What can hang from each mark
z829: z99 z224 z521 z623
z623: z469 z829
z469: z99 z224 z521 z623
z521: z469 z829
z797: z469
z99: z829

Each row was made from one small tree. The marks that hang from a mark follow it in brackets, in the order of their numbers. Every link used is in the known rows. Write each row's tree.
(in the rows, 128 means zero)
Known rows
z623{z469{z99 z224 z521{z829}}}: [ 91 140 114  64  92 150  89 134 122  92 172 105 127  91  60 166  82 118
 136]
z829{z224 z521{z469}}: [155 158 118 144 160 119 155 113 159 123 114  87 133 152 174  97 141 134
 144]
z797{z469{z224 z521{z829}}}: [145 113  99 121 103  93 180 123 154  93 150  66 132  66  99 173  76 149
  86]
z797{z469{z99 z224 z521 z623{z829}}}: [107  30 135 101 116 115 147 147 128  97 211 129 159  67  95 130 119 105
 107]
z623{z829{z99 z224}}: [171 132 127 151 145 131 162 115 117 133 125 162 101 134 177 103 163 132
 138]
z797{z469{z99 z224 z521 z623}}: [ 94  60 137  98 118 126 145 146 157 117 201 121 157  70 105 127  91 101
  97]
z797{z469{z224}}: [138  82 165 157 156 113 183 144 152 116 130  86 145  99 129 137 109 109
  97]
z623{z469{z224} z829}: [116  77 158 136 134 137 125 155  90 105 124 117 135 121 104 155 167 100
 127]
z623{z469{z224 z521}}: [ 98 124 131 101  97 153 113 158 150 125 137 103 141 107 103 187  94 115
 102]
z469{z99 z224 z521{z829} z623}: [ 85  92  96  69  72 117 106 149 130  94 218 134 100  82  75 139 104 112
 109]
z829{z99}: [152 151 151 145 143 137 145 135 132 150  91 131 114 153 170 123 135 123
 133]
z99{z829{z224 z521{z469} z623}}: [154 175 117 162 132 116  97  94 134 139 119 150 132 158 120  80 131 168
 139]
z623{z469 z829{z224}}: [133 122 141 147 151 132 153 116 116 114 101 141 137 122 140 126 154 120
 115]
z829{z623}: [105 149 157 147 135 122 138 152 144 150  85 138 120 160 130 168 109 141
 125]
z797{z469}: [147 107 170 168 167  96 202 130 159 114  82  87 160 109 144 134 104 124
  86]
z829{z224 z521 z623}: [130 179 100 124 153 137 133 111 170 163 107 147 106 178 154 153 101 135
 152]
z623{z829{z99}}: [164 110 152 150 139 119 151 138  98 122 101 139 112 145 156 126 168 127
 143]
z469{z623}: [109  86 157 157 135  96 162 154 142 134 100 133 127 131 152 121 148 106
  76]
z623{z469{z224} z829{z99 z521}}: [145 110 112 107 143 165  87 122  77 137 118 120 126 158 130 140 174  94
 186]
z797{z469{z224 z521}}: [135  94 135 128 117 115 177 147 175 109 154  80 152  82 118 173  77 129
  85]
z521{z469{z99{z829} z224 z623}}: [104  68 180 149 115 122  83 154  93 105 197 142 139  99  88  34 172 111
 120]
z623{z469{z99 z224 z521} z829}: [ 96  85 149  72 103 159  91 159 108  85 186 132 144 100  66 167 118 101
 149]
z521{z829}: [145 144 131 148 128  79 169 127 128  89  87  93 101 124 114 147 121 142
  99]

Which tree is each row?
[138 180 108 143 136 140  77  79 138 154 101 177 133 159 101 113 110 141
 128]
z99{z829{z224 z521 z623{z469}}}
[129 114 105  99  93 164  96 138  93 131 145 128 131 112 120 165 142 125
 144]
z623{z469{z224 z521} z829{z99}}
[111 225  66 101 111 189  93  91 142 208 106 174 127 137 168 150  91 162
 145]
z829{z99 z224 z623{z469{z521}}}
[148 210  74 115 152 164 110  89 146 200 104 169 100 190 184 128 116 140
 183]
z829{z99 z224 z521 z623}
[135  78 134 154 130 110 145 137  91 144 108 158 117 137 168 101 192 115
 112]
z469{z623{z829{z99}}}
[127 150 153 128 135  97 137 127  97  71 125  73 128 113 105  87 139 148
 151]
z521{z469{z99} z829}
[176 115 129 130 149 121 135 124 104 121  97 125 116 175 155 137 167 116
 172]
z623{z829{z99 z521}}
[121 159 129 134 147 121 113 136 129 146  80  86 144 185 139 143 131 152
 172]
z829{z521{z469} z623}
[122  85 163 126 135 108  85 125 127 105 151 179 133 142  84  71 139  90
 119]
z469{z99{z829{z521}} z623}
[125  66 133 155 122 125 125 153  66 137 152 114 129 117 161  69 219 124
 136]
z521{z469{z224 z623{z829{z99}}}}
[101  73 150 159 123 114 136 168 109 129 145  91 136 111 146  86 180 117
 104]
z521{z469{z224 z623}}
[178 144 134 163 138 103 130  99 164 108 126 157 113 148 118  94 118 127
 104]
z99{z829{z224 z521}}
[104 118 134 129 124  88 131 126  85  90 131  95 131 103 114  63 165 138
 128]
z521{z469{z99 z623} z829}
[161 153  92 119 159 157 114  80 102 148  94 146 128 157 169 115 165 115
 170]
z623{z469 z829{z99 z224 z521}}
[ 84 171 121 109 105 147 106 137 145 157  83 129 149 139 113 200  81 152
 119]
z829{z623{z469{z521}}}
[ 89 149 103  60  75 138  89 148 132 103 203 131  96 108  54 183  67 142
 155]
z469{z99 z224 z521{z829{z623}}}
[133 203 104 139 141 164 126 105 140 201 110 183  97 157 186 117 120 153
 154]
z829{z99 z224 z623}
[142  97 113 154 135 119 157 117 108 150 130 181 107 125 188  81 188 120
 108]
z469{z623{z829{z99 z224}}}
[143 162 142 174 122 116 120 108 148 143 126 196 110 136 112 102 110 158
  97]
z99{z829{z224 z623}}
[ 93 196  92 108 110 160 118 113 164 169 110 154 136 127 135 174  75 157
 113]
z829{z224 z623{z469{z521}}}
[137 137 114 110 105 147 114 122 100 130  98 130 147 124 134 161 137 139
 137]
z623{z469{z521} z829{z99}}
[127 194  64 109  83 106 148 109 164 124 130 133  97 109 121 181  68 186
 103]
z469{z521{z829{z224 z623}}}
[117  86 126 135 134 115 121 152 122 127 133  79 136 148 145 105 173 106
 135]
z829{z521{z469{z224 z623}}}
[174 184  94 123 160 152 137  96 159 165 113 142 103 169 193 109 129 118
 160]
z829{z99 z224 z521}
[137  89 162 117 111 123 124 132 159  86 205 132 156  71  60 121  68 122
 101]
z797{z469{z99{z829} z224 z521}}
[139 185 102 115 147 152  96 118 126 188  77 141 112 201 161 154 123 134
 190]
z829{z99 z521 z623}
[153 135 107 134 115  72 198 107 160  89 102  67 148  80 116 169  69 166
  75]
z797{z469{z521{z829}}}
[ 82  73 171 126 132 135 110 170 105 118 185 113 139 106 123  67 171  98
 137]
z521{z469{z99 z224 z623}}
[115 129 195 134 140 141  81 123 117 102 117 158 153 124  69  94 115 102
 121]
z623{z469{z99{z829}}}
[168 117 125 149 155 106 162 119 123  94 121  99 132 146 160 103 170 137
 153]
z623{z829{z224 z521{z469}}}
[ 80 141 141 125 131 160  94 148 118 163 103 133 130 146 107 170 118 119
 139]
z829{z623{z469{z224}}}
